What can hang from each mark
D: G Q S T
T: D Q
S: D V
Q: D T
Y: K
K: Z
V: K S
G: D

Each row was made from one small tree. The marks that hang from a mark follow it in brackets, in alphabetical order. Every link used is in the known rows. Write each row's tree.
Known rows
G[D[T]]: [-2.00 1.10 3.72 -0.05 2.18 2.19 -1.92 0.20 1.08 1.02 0.18 1.50 1.35 -0.62 1.97 0.00 -2.54 -0.25 -1.08 0.10 0.14]
T[Q[D]]: [-0.36 0.58 5.49 0.41 2.25 2.98 0.54 0.20 -0.59 0.83 1.26 0.72 0.15 0.72 3.63 -0.82 -2.63 -1.00 -3.06 -0.74 0.42]
Q[D[G S[V]] T]: [-1.69 -0.69 4.69 -1.91 6.82 1.39 -1.97 -2.22 -3.51 0.66 2.51 1.32 -0.73 3.19 3.94 -1.29 -4.40 -1.82 -3.61 1.15 2.31]
G[D[S[V] T[Q]]]: [-1.35 0.65 4.09 0.09 5.11 2.73 -2.58 -0.61 -1.13 1.31 1.19 2.89 1.30 2.28 3.92 -0.90 -5.36 -1.16 -0.55 0.24 1.49]
Y[K]: [-0.54 -0.78 1.02 0.11 0.69 0.37 -1.14 1.26 1.03 0.28 -0.44 1.40 1.51 1.22 0.86 1.10 -0.63 1.80 -1.32 -0.12 -0.42]
D[G Q[T] S]: [0.61 -1.03 5.63 -1.18 6.41 5.04 -3.24 -1.34 -1.48 1.95 1.72 0.84 -2.00 1.86 4.91 -0.12 -5.96 -2.63 -2.17 1.93 3.34]
D[Q[T] S[V]]: [-0.51 -1.56 1.77 -0.04 3.76 2.42 -2.39 -1.92 -1.70 0.34 2.79 0.93 0.48 2.76 2.55 -1.38 -4.50 -1.20 -0.34 1.13 1.96]
D[Q]: [-0.02 -0.16 2.28 0.53 0.31 2.84 -0.77 -0.37 1.45 0.68 1.39 -0.48 -0.11 -0.86 0.56 -0.12 -2.10 -0.69 -0.46 -0.13 0.85]
G[D[S[V[K]] T]]: [-2.21 0.49 2.43 -0.90 3.98 1.05 -3.08 -1.87 -0.68 1.36 0.01 2.58 1.95 1.91 1.94 -0.63 -4.14 -0.11 -1.11 1.49 1.04]
G[D[Q[T] S]]: [-1.31 0.34 5.61 0.58 4.55 3.82 -1.45 0.18 -0.29 1.53 0.67 2.49 0.41 1.73 3.64 -0.60 -5.08 -0.93 -1.98 1.38 1.50]
D[G Q[T] S[V[K]]]: [-0.68 -0.99 3.79 -2.32 6.05 3.07 -4.77 -3.98 -1.65 1.75 2.13 0.58 -0.60 2.64 3.09 -0.58 -6.17 -1.64 -2.99 1.97 3.37]
Q[D[G]]: [-0.91 0.67 4.44 -1.32 3.74 1.32 -0.27 -0.94 -0.73 1.01 1.10 0.20 -1.54 0.05 1.54 -0.14 -2.41 -1.47 -3.03 -0.06 1.65]
G[D[Q S[V] T]]: [-1.78 0.30 4.06 0.12 4.67 3.43 -3.09 -1.21 0.15 1.48 1.87 2.26 1.13 1.19 2.53 -0.80 -5.90 -1.32 -0.12 0.59 2.01]
G[D]: [-1.46 1.56 2.47 0.35 1.67 0.43 -0.02 0.57 0.57 0.67 -0.41 1.58 0.42 0.21 0.29 0.07 -1.74 0.14 -0.94 -0.30 0.18]
S[D[Q] V]: [-0.20 0.50 1.13 1.85 1.70 1.19 -1.71 -2.80 -0.07 -0.21 1.95 -0.24 -0.30 -0.65 1.10 -0.07 -3.84 0.71 1.13 -0.64 0.83]
S[D V[K]]: [-0.87 0.73 -0.35 0.47 0.79 -1.25 -2.07 -3.99 -0.72 -0.07 -0.36 0.00 0.84 0.14 0.39 0.15 -2.12 2.33 -0.64 0.67 -0.31]
V[S[D]]: [-0.36 1.22 3.16 3.44 0.34 0.66 0.84 -0.53 0.22 -0.31 -0.80 -0.28 0.16 -1.95 2.30 0.86 -1.46 0.99 1.35 -0.12 0.26]
Q[D[G S] T]: [-1.13 -0.64 6.39 -1.62 6.69 2.82 -1.42 -1.14 -3.02 1.27 1.39 1.47 -1.13 2.53 5.24 -0.84 -4.24 -1.97 -4.34 1.89 2.02]
T[Q]: [0.59 0.30 2.97 0.51 1.05 2.44 -0.22 0.45 -0.26 0.58 0.60 0.41 0.16 0.60 2.83 -0.24 -1.85 -0.64 -1.22 -0.73 0.23]
D[G S[V] T[Q]]: [0.50 -0.68 3.76 -1.83 7.09 3.64 -4.72 -2.41 -2.54 1.67 2.32 1.30 -0.85 2.51 5.19 -0.48 -6.31 -2.95 -0.35 0.51 3.40]
V[K[Z]]: [-1.57 0.39 1.57 -2.12 -0.10 -0.85 -0.64 -2.66 1.21 0.03 -2.06 0.36 2.14 0.11 -1.14 -0.37 0.11 1.65 -4.89 1.58 -0.30]
T[D]: [-0.41 0.17 2.72 0.52 2.35 1.41 1.10 0.77 0.49 0.96 -0.68 0.47 -0.37 0.53 2.20 0.43 -1.57 0.23 -1.58 -0.48 0.12]

Which tree is each row?
[-1.14 0.09 3.20 -2.16 5.58 0.19 -1.46 -3.07 -2.47 1.36 0.90 1.20 -0.95 2.56 1.50 -0.74 -4.02 -1.36 -3.06 1.29 2.61] -> Q[D[G S[V[K]]]]
[-2.47 1.10 3.10 -0.17 -0.71 -1.13 0.38 -2.65 1.87 -0.44 -2.08 -0.21 3.06 -1.10 -0.97 -0.10 0.10 1.77 -3.81 0.98 0.24] -> V[K[Z] S]
[-1.47 0.25 5.68 -1.73 4.26 3.12 -2.16 -1.32 -0.26 1.39 1.68 0.11 -0.63 -0.76 3.22 -0.19 -3.22 -1.81 -3.20 0.30 1.57] -> Q[D[G T]]
[-0.83 0.10 2.20 1.66 2.22 1.88 -2.43 -2.90 -0.53 -0.39 2.45 -0.23 0.26 -0.23 2.55 -0.35 -4.06 0.85 -0.05 -0.24 0.48] -> S[D[Q[T]] V]
[-0.29 -0.26 3.10 -2.64 5.80 1.78 -3.39 -4.29 -0.72 1.42 1.15 0.85 -0.77 2.21 0.71 -0.55 -5.87 -1.57 -2.80 1.53 3.97] -> D[G Q S[V[K[Z]]]]
[-0.39 -0.78 5.16 -0.83 6.20 3.08 -1.27 -0.11 -1.84 1.44 0.04 1.24 -1.04 2.47 5.66 0.11 -3.85 -0.98 -3.31 1.26 1.42] -> Q[T[D[G S]]]
[-0.41 -1.60 1.95 -0.25 3.76 3.81 -3.82 -2.24 -0.52 1.01 2.90 0.81 0.90 1.29 2.81 -1.12 -5.18 -1.84 1.05 1.11 2.30] -> D[Q S[V] T]
[-1.44 0.97 0.53 -0.28 1.36 -1.80 -1.58 -4.62 -0.27 -0.72 -0.80 0.42 1.52 0.14 -0.27 -0.28 -2.07 2.60 -2.39 0.72 -0.10] -> S[D V[K[Z]]]
[-1.22 0.33 5.74 0.45 4.51 4.92 -2.56 -0.10 0.60 2.08 0.74 2.41 0.73 0.54 3.82 -0.35 -5.67 -1.42 -0.83 1.33 1.77] -> G[D[Q S T]]
[-1.11 0.57 4.07 -0.68 3.80 3.42 -5.80 -5.34 0.65 1.54 1.57 -0.69 0.12 -1.50 3.15 0.57 -6.00 0.34 -1.89 0.85 1.73] -> S[D[G Q T] V[K]]
[0.72 -0.19 6.13 -0.21 6.92 4.73 -0.75 -0.27 -0.29 2.70 0.13 1.13 -2.57 1.57 4.70 0.63 -6.10 -1.99 -2.13 0.69 3.13] -> T[D[G Q S]]
[-1.10 1.38 1.87 -1.41 3.57 -1.20 -2.82 -5.32 -0.57 -0.03 -0.51 0.20 -0.06 0.02 0.27 0.30 -3.48 1.59 -3.11 0.65 1.30] -> S[D[G] V[K[Z]]]
[0.37 0.50 6.26 0.91 4.27 4.79 -2.87 -1.83 -0.08 1.23 0.90 -0.25 -1.94 -1.34 5.11 0.92 -5.13 -0.39 -1.99 0.83 1.45] -> S[D[G Q[T]]]
[-1.85 0.31 3.87 0.29 4.67 2.40 -1.92 -0.97 -0.78 0.90 1.80 2.33 0.84 2.42 2.32 -1.03 -5.25 -0.80 -1.19 0.63 1.75] -> G[D[Q[T] S[V]]]
[-1.41 -1.17 0.65 -2.13 3.39 0.40 -3.42 -3.59 -1.20 0.38 0.22 1.54 2.37 2.21 1.50 -1.27 -3.03 -0.06 -1.58 2.24 1.23] -> D[S[V[K[Z]]] T]
[-0.40 0.36 5.57 -1.34 5.45 2.56 -1.51 -2.18 -2.18 1.75 1.19 1.35 -0.45 2.67 4.02 -0.85 -5.10 -1.57 -4.00 0.47 2.28] -> T[Q[D[G S[V[K]]]]]
[-0.60 1.11 6.60 2.67 2.81 3.56 -1.27 -1.39 0.58 0.50 0.71 -0.77 -0.66 -2.28 4.33 1.01 -4.12 -0.18 -0.53 0.05 1.66] -> V[S[D[G Q[T]]]]
[0.22 0.03 5.64 0.43 3.94 3.34 0.57 0.19 -1.90 1.25 0.84 1.73 -0.21 2.24 4.72 -1.02 -3.84 -1.47 -2.62 0.33 1.17] -> T[Q[D[S]]]
[-2.29 0.37 4.15 -0.29 4.25 2.27 -2.60 -1.90 -0.44 1.35 1.02 2.25 1.52 2.44 2.21 -0.95 -5.27 -0.20 -2.60 1.40 1.48] -> G[D[Q[T] S[V[K]]]]
[-1.81 0.69 4.31 -0.58 4.64 2.64 -3.21 -1.60 -0.86 1.73 0.41 2.82 2.06 2.33 3.75 -0.82 -5.32 -0.50 -1.94 1.02 1.21] -> G[D[S[V[K]] T[Q]]]
[-0.28 -0.17 4.61 -1.12 6.66 3.19 -1.94 -2.32 -0.39 2.51 0.48 0.90 -1.43 2.26 3.24 0.25 -6.27 -1.26 -2.69 0.73 3.16] -> T[D[G Q S[V[K]]]]
[-1.47 1.23 7.06 1.45 1.95 3.32 -2.49 -3.31 1.20 1.38 -0.88 -0.89 0.69 -2.24 4.04 1.13 -4.03 1.11 -3.21 1.57 1.15] -> V[K S[D[G Q[T]]]]
[-1.31 -0.71 4.01 -1.65 5.89 1.82 -2.37 -1.98 -1.89 1.42 0.21 1.02 -0.06 2.97 4.47 -0.22 -4.04 -0.24 -4.06 1.42 1.34] -> Q[T[D[G S[V[K]]]]]
